Known rows, with every step that occurs
dudal/bino: [ -4  -2   0   7  -3  -3   0  -5  -6  18 -14   2   1  12  15  -8   8  -6
 -35   2  -1  10  -1  13 -13   1   4   1  23  10  -3   6   6   3  -6   6
  12   6   4  -9  21]
dudal/bino/rofum/badi/kolur: [ -1   0   3  -1   4 -19   8  -3  13  10  -1   7   0  10  14  -7   1 -13
 -14  18   2   6   6  16  -6   2  27   5   2   9 -16   7  -4  19   6   1
   0  -2   6  -1  -2]
dudal/bino/rofum/fafol/buke: [ -8   0  14  -8   1 -18   9  -9  -4  16  10  19   1   5  15  -5  16  -2
 -26  -4  -6  -4 -12  18  -9  -5  15  14  -1   9 -20   2   3   8 -10  11
  16  -2   4   8   7]
kolur/fafol/rofum/badi: [ -6  -5  -5  22   2  31 -16   5  19  -7  12   0  -8  -7 -11   5 -13   8
  10   9  -1   6   2  -3   2  19   2   2  10  -1  10  -6   1  -4   5   5
 -19  -6 -14   8  -9]
badi/rofum/kolur/fafol/buke/sigine: [ -3  -3  -6  12  -5  16 -12  16  -4  -2 -12 -14   8  -2  -4   6 -15 -12
  13 -14  -8  -7   2  -8   7   1 -14   4 -21  -4  11  10   8  31 -11   9
  -1   1 -18 -13  13]
dudal/bino/rofum/buke/sigine/tode: [ -7   5   5  -7   0 -28   0  14  -1  21  -5   9  -4  10  12  -2  -1  -7
 -14   0   9  19  -7   2  -6   4  21   0  -7   8   0  -2  -1  -8 -11   4
  16   6  15 -10  -8]
sigine/buke/fafol/rofum: [  7  -1   4   0   5  41  12   1 -21 -10  30   7  25  -2 -10  -1  24   9
   2 -11   4   4  -7   0  -8  -9  -7  -3  16   2 -13   8  -5 -41  11 -12
  20  -4  -4  24   5]
badi/fafol/buke/sigine/tode: [ 10   7   9 -18   0 -51   8 -12   2   4   6  -3   4 -13  12   4  -1   5
  10   5   3  -3   3  -2  -2  -8   3 -21 -28  -3  18   0   0  -4 -18  -4
  16   4   4  15  15]
dudal/bino/rofum/fafol: [-10   2  11   1   2 -17   6  -2  -3  17   8  12  -2   9  19  -7  10  -8
 -27   2  -4   3  -7  16 -12  -2  19  16   2  10 -20   4   3  10  -6   8
  18   0   9   1   8]
badi/kolur/rofum: [  9  -1  -4  17   3 -21  14  -9  11 -12 -14  -8   3  -7  -2  -1   3  -6
  -6  17  -1   1  12 -11  -3   5  -4 -12   6  -1   7  -3  -3  -6   4  -9
 -13  -1   7 -12  21]
sigine/buke/fafol: [ 10   0  -1 -17   2  36  16  -8 -29 -11  22   1  20   3   0  -6  18   4
 -11 -15   9   7   0  -1  -3 -11  -8 -15  14   3 -14  10  -4 -35  17 -14
  27   4  -2  15   6]
buke/fafol: [  1   0   2  -8  -5  22   2  -1 -11  -5   9   3   8   9  11  -6  11   1
  -9 -10   0   1   3   4  -1  -3  -7   0  17   4  -9   7   0   0  11  -7
   4   5   1   3 -18]
rofum/kolur/fafol/buke: [  0  -7   2   2  -4  30  -4  -9  -6  -3 -10   2  -4   0   8   2  -9   6
 -13 -19  -7  -3  -4  -9  15   5 -17  -8 -15  -6   4  -8  11   4 -14   6
 -10   0 -15  -3 -13]
rofum/badi: [ -2  -1 -16  -9  -2  21 -13  -7  19  -9  -7  -4 -17  10  -3  -5  -6  -8
   4  11   5  -2  15  14   5  -4   7   5  26   3  -7  15  -8  22  21  -1
 -13   2   2   1   4]
kolur/fafol/rofum/buke/sigine/tode: [ -8   1  -1  19   1   8 -18  22  13   0   2   0 -10 -10  -9   6 -15  11
  15  -3   8  18  -6 -21   3  23   1 -12 -13  -4  26 -19   3 -23 -10   2
  -5   2  -5  -4 -12]
rofum/badi/kolur/fafol/buke: [  5  -2  -9  -7   1   3  -1 -13  29 -17  -8  -1 -10  -8   6  -6 -11   0
  11  13   7  -5  15   0  12   9   8 -23  -4  -5   1  -2  -6  24  18  -5
 -22   1 -13   2  -2]
sigine/buke: [  8  -4  -7  -8   4  24  11 -13 -29  -3  14  -5   7   4  -7  -3  11   3
 -14  -5   9   6   2   0  -9  -9  -2  -9  22   1 -10  11  -3 -34  13  -9
  28   0   3   8  28]
dudal/bino/rofum: [ -5  -3   7   1   1 -12   7  -4 -11  23   8   9   4  13  11  -3   7  -6
 -30   5  -3  10  -5  15 -14   2  19  13  15  10 -14   6   4   0  -3   6
  14  -3  10  -2   0]
buke/fafol/kolur/rofum/badi: [  7   5  -3 -25  -8   2   5  -5  -4 -15   0   7  11  -2  -2  -2   3   5
  -8  -3  -4  -2   4   8   9  -8 -18  -5   6   3  -1  -3  -4  11  15  -1
 -17   1  -4  -1 -25]
fafol/rofum/buke/sigine/tode: [ -8   4  -3  16   1  -1 -18  27  16   2  -6   4 -10  -2 -16   5   1   4
  30   2   4   6 -10  -9  -5   7   2  10   2  -3  13  -4  -4 -10  -7   0
  -2   0  12  -3   2]
badi/rofum/fafol/buke/sigine: [ -6   4  -5  -2  -3  -5 -10  10   2  -7  -6  -7   2  -7  -3  -1   5 -14
  22 -10  -6 -23   1   7  -6 -11  -6  16  -8   0  -6  18   0  41   0   9
  13   3  -7  -2  43]
dudal/bino/rofum/kolur/fafol: [ -6  -4  10  10   1   1   3   1  -7  20   1   6   5  12  16  -1  -5  -5
 -34  -3  -6  14  -6   4   0   8  12   7 -10   7  -8  -4  10   1 -16   9
   6  -3  -2  -5 -16]
fafol/buke/sigine/tode: [  9   2   1 -27  -7 -20   0 -13   2  -4   3  13   1  -8   0   5   9  10
  -3  -7  -4   0  -3  -4  -5  -2  -5 -11  -4   0  13   7  -4   2 -10   3
  11   0   9  10  17]
fafol/buke: [  3  -7  -1 -17  -3   9   4 -22 -12   4   4  10  -3   1  -5   0  13  10
  -7 -11  -7 -13  -5  10  -5  -6  -9  -1  19  -2  -6   5   0   1   2   4
   0  -1   1   7  13]
bino/dudal: [  9  -6  -5 -20  -2  -2   1 -12  -7 -10  -3  -4  -8  15  -7  -5   3  15
 -30  13   2  -4  -2 -10   0   2   8  20  17  -2 -16   5  -1   3  -7   5
  14   9  -2  -9  -2]
badi/fafol/kolur: [  4   4   6 -14  -2 -51   7 -11 -23  13  -3 -18  -1  -5  11  -2 -13   7
   5  15   6 -12   6  13  -2 -13   2  -6 -22  -5   8  -7   6  14  -1  -4
  10   4  -1  -7   4]
badi/kolur: [  5  -3  -2   8   2 -19   8  -8   2  -7 -10 -10  -5  -1  10  -7   1  -5
   4  17   8  -7  13  -2  -8   5   7  -7   3  -3  -2   4  -2  19   7 -12
   2   3   6 -12  16]
bino/rofum/buke: [-10  -4  -1  -7   4   6  -1   9 -14  18   9   1 -19  14  -9   0  -5  -1
  10  -1   8  -2  -4   1   0   2  17  16   9  -4 -16  -3  -3  -9  16   0
   0  -2  16 -10 -30]
sigine/tode: [ -2   6  -6 -11   2 -17  -5 -16   6  -6  15  -7   3   2   2   1   2   1
  -4 -11  13   7   3  -5  -8 -10  12  -1   9   4  -1   6  -1 -22 -20 -12
  21  11   3   3  10]

Rows
[ -2  -4   2  29   6  -2  -1  13  11  -5  -9  -9  -8 -11   2  -2 -11   5
  20  11  10   1   3 -17   2  21   6 -17 -13  -9  10 -20   2  -2   3  -8
 -13   1  -8 -13  -5]
badi/kolur/fafol/rofum/buke
[-11  -6  -3  27   3  29 -16  18   2   6   0  -4 -14  -5 -12   3 -12  12
  12  -4   5   7  -8 -12   3  21  -2  -5   6  -6  13 -21   6 -22  -1   4
 -13  -1  -9  -8 -15]
kolur/fafol/rofum/buke
[  6   8   2  -9  -4 -56   6   6 -12  12 -25 -15  -7 -11   2   2 -16   4
   5  16   5  -1   6  -1   6  -5 -11 -18 -30  -6  27 -18   2   2   2   1
  -5   3   7 -17   0]
badi/fafol/kolur/rofum/buke/sigine
[ 12   1   2 -30  -2  18  17 -10 -41  -9  18   2  22   0   0  -6  13  12
 -11 -14  10   0  -1   3  -3 -17 -11 -16   2   1 -13   3  -2 -22  21 -12
  27   2  -4   9   1]
sigine/buke/fafol/kolur
[ 11   4   3   4  -1 -35  16  -6  22 -19 -21   4   0 -19   7  -2  10  -4
  -3  15  -7  -7   8 -10   0   5 -12 -15 -18  -2  12  -3  -5  15   1  -1
 -10  -4   8  -3  33]
badi/kolur/rofum/fafol/buke/sigine
[  1   3  -2  -2   0   0   7 -18  12 -11  -5   9  -2 -12  -9   3  16   2
 -17 -10 -13  -8  -5  -3   0  -6 -20   2  12   1   0  -4  -2 -16  -7   9
 -10  -1   2   7  26]
kolur/rofum/fafol/buke
[  3   4  -1  -3  -4  -7   5  -9  15 -13 -15  13  -4 -15  -6   4  13   1
 -17  -2 -15  -2  -3  -4   1  -1 -23  -1   4   2  11  -1  -3  -3  -2  12
  -9  -4   8   5  29]
kolur/rofum/fafol/buke/sigine
[ -8  -3 -10  21   0  23 -14  15  -5  -3  -7 -25   6   4  -4   4 -18 -17
  12 -15  -1  -7   4  -7   6  -2  -6  12  -9  -3   0   8  11  22 -12   3
   2   4 -21 -17  10]
badi/rofum/kolur/fafol
[ -8  -1 -11  17   0  18 -14  14  -7  -2 -12 -22   7  11  -7   1  -7 -22
  19 -13  -3 -15   4   2   0 -14  -5  24   2  -2 -10  19   6  31 -10   1
   5   3 -11 -15  21]
badi/rofum/kolur
[  1  -7  11  -7  -3   8   2  -1 -11   7  12  12  -2   1   2  10 -11   4
  -7  -3 -11   4  -5  -8   7  12   0   6 -27  -4   2  -2   3   8  -3   9
  -4 -14   4   3 -34]
bino/rofum/kolur/fafol/buke/sigine
[ -2   0   9  16  -2  35  -4  14   3  -8  10  10  15   6   2   0  13   2
  11 -12 -12  -6 -10   0   2  -3 -13  17   5   1  -8   3   2   3  -7  -4
  -8  -3  -4  12 -25]
buke/fafol/rofum/kolur
[  3   8  -8 -20  -9 -40  -3   2  -7  -1 -24  -2  -5 -10 -12   4 -10  10
  -3  -1   5   6  -1 -10   5  -5 -16 -12 -12  -3  23 -16  -2  -4   0   2
  -8   5  11 -24   0]
fafol/kolur/rofum/buke/sigine/tode
[  6   0   7 -10   3 -27  11 -19 -10  12   3  -5   0  -7   7   0   2   5
   6   2   0 -13   1   8  -2 -11   2 -11  -9  -5   2  -2   2  -6  -7  -2
   8   2  -3  13  11]
badi/fafol/buke
[  1   7 -13   1  -3 -11  -5  11  16  -4 -25  -3  -9  -4 -15   6  -5  -3
  -4  -4   5  20   2 -23   6   5 -13 -13   6   1  26 -10  -5 -33  -5   0
 -12   5  15 -16   7]
kolur/rofum/buke/sigine/tode
[ -5  -7   1  29   2  23 -11   5   0   0  16  -1  -2  -8  -9   6  -8  14
   0   3  -5   9  -4  -8  -4  21  -2   1   9  -2  13 -11   7 -16  -4   5
  -7  -6 -10   3  -4]
kolur/fafol/rofum
[ -7   0   6 -26  -1  -1   4  11 -25  14  14   6  -7  11  -3  -1  -3   6
  12 -10   7  -6  -7   5   5  -4   9  10  -7  -4 -17 -10  -2   0  23  -3
  -1  -1  10 -10 -51]
bino/rofum/buke/fafol/kolur
[ -2  -1   8  11  -1  27  -2  10  -1  -7  20  11  14   2  -2   0  18   6
  11  -6  -8  -3  -8   5  -6   1  -6  14  19   2  -7   4  -2  -3   4  -4
  -3  -3  -1  15 -16]
buke/fafol/rofum
[  7   4  -9  -6   3  -8   6 -17  25  -9  -8  -3  -1  -9 -12   5   0  -4
  -1   9  -5   0   8   2  10  -8  -8 -11  10   1  10  -2  -7 -18   1   3
 -26  -3  -2  12  10]
kolur/rofum/badi/fafol/buke
[ -1   2  11  28   6 -15  -2   6   3   8  -1 -10   3  -3   3   3  -4  -2
  24  11  -4 -11  -4   3  -1  -7   0  12 -18  -4   5  -2   6  -1 -21  -4
  -2  -4  -3  10   4]
badi/fafol/rofum/kolur
[ -5  -7   8   4   1  15   1  -3 -12   8  19   1  -4   8   2   7 -15  -1
  -8  -4  -5   4  -2  -7   7   9   7  14 -17  -3  -8  -4   6   0  -2   3
  -3  -9   1  -1 -37]
bino/rofum/kolur/fafol
[  0  -1  -5  23   5   6  -9   7  33 -14   1   2  -5  -4 -12  -1   4  -3
  35  23  -2 -11   4   9  -4   3  11  12  12  -2  -4   8  -9  20   9  -5
 -21  -8  -1   9   8]
fafol/rofum/badi/kolur
[ -5  -3   9   6   0  -4   5   0  -9  22  -2  10   5  17  15  -3   3 -10
 -29  -2  -7   7  -8  11  -5  -2  12  17   0   8 -15   5   6   8 -13   7
   9  -2   6  -5  -9]
dudal/bino/rofum/kolur
[ -5  -1   1  -6   1  -5   3  -3   6  18   5   9  -3  14   8  -5   2  -9
 -19  11  -1   9   1  19  -6   0  23  11  15  11 -17  10  -3   9   6   7
   1  -3   7   3  -6]
dudal/bino/rofum/badi
[ -2   4 -10   3   0  21   2  10   5  -2 -19   0  -3   4 -12   0   5  -2
  -6 -14   0  10  -1 -13  11   0 -20 -10  22   0   7 -14  -3 -33   8  -1
 -19   7   5 -12 -13]
kolur/rofum/buke/fafol
[ -8   2  -7  -8  -2  28  -8  19  -7   4 -16  -1 -14  15   5 -10   1  -1
   8 -18  13   0  -1  -4  10  -2  -6  -7  15  -3  -7  -7  -1  -8  16  -7
  -3  13   2 -14 -29]
rofum/buke/fafol
[  2  -1   3  -4  -6   7  -7  -6   6  -9  -7   4   2  -6  11   6 -13   5
 -12 -18  -3   7  -3 -18  14   6 -13 -15 -32  -4  17  -6   8   3 -24   4
  -2   2 -10   0 -11]
rofum/kolur/fafol/buke/sigine/tode
[  0   2   9  23   7 -21   0   3   0  11  10 -12   2  -6  -2   4  -1   3
  24  17  -1  -8  -2   6  -9  -4   7   9  -4  -3   6  -1   3  -8 -12  -5
   3  -3   0  12  11]
badi/fafol/rofum
[ 11   2   1  -2   8  31  14   2  -1 -22  20   6  24  -5  -5  -5  19   2
  16   0   9   0   2   0  -1  -9   1 -13   6   1 -14   9 -11 -23  20 -17
   9  -3  -8  25   7]
sigine/buke/fafol/rofum/badi/kolur
[ -6  -2  -8  16   3  25 -17   6  25  -8   5   4  -9   1 -19   3   4  -1
  26  15  -7  -6  -1  14  -4   0   5  22  27   1  -4  11  -8   9   8   2
 -21  -9   0  13   5]
fafol/rofum/badi
[  2   5  -7 -19  -1 -28  -3  -9   7  -1  -9 -13 -12  -1   5  -5 -17  -4
  17  21   8 -10  15  19  10 -12   8  -5 -10  -2   1   2  -4  30  15  -3
  -9   3  -5   0  -5]
rofum/badi/fafol/kolur
[ -3   3  -6   7  -2   1 -13  13   4  -9  -5 -14  15  -6  -3   7 -15 -12
  17 -22  -2  -3   1 -15   7  -3  -7   0 -28  -3  11   7   7  19 -27   4
   7   5 -20  -7  16]
badi/rofum/kolur/fafol/buke/sigine/tode
[  7  -4   4 -17   1 -13   7  -5  18  -6  14  10  -9  -7   1   4 -11  -1
  12  22   0   1  12   1   7  15  20  -7 -21  -3  -1   2 -10  26  23   1
 -14 -13   5   8 -26]
bino/rofum/badi/kolur/fafol/buke/sigine
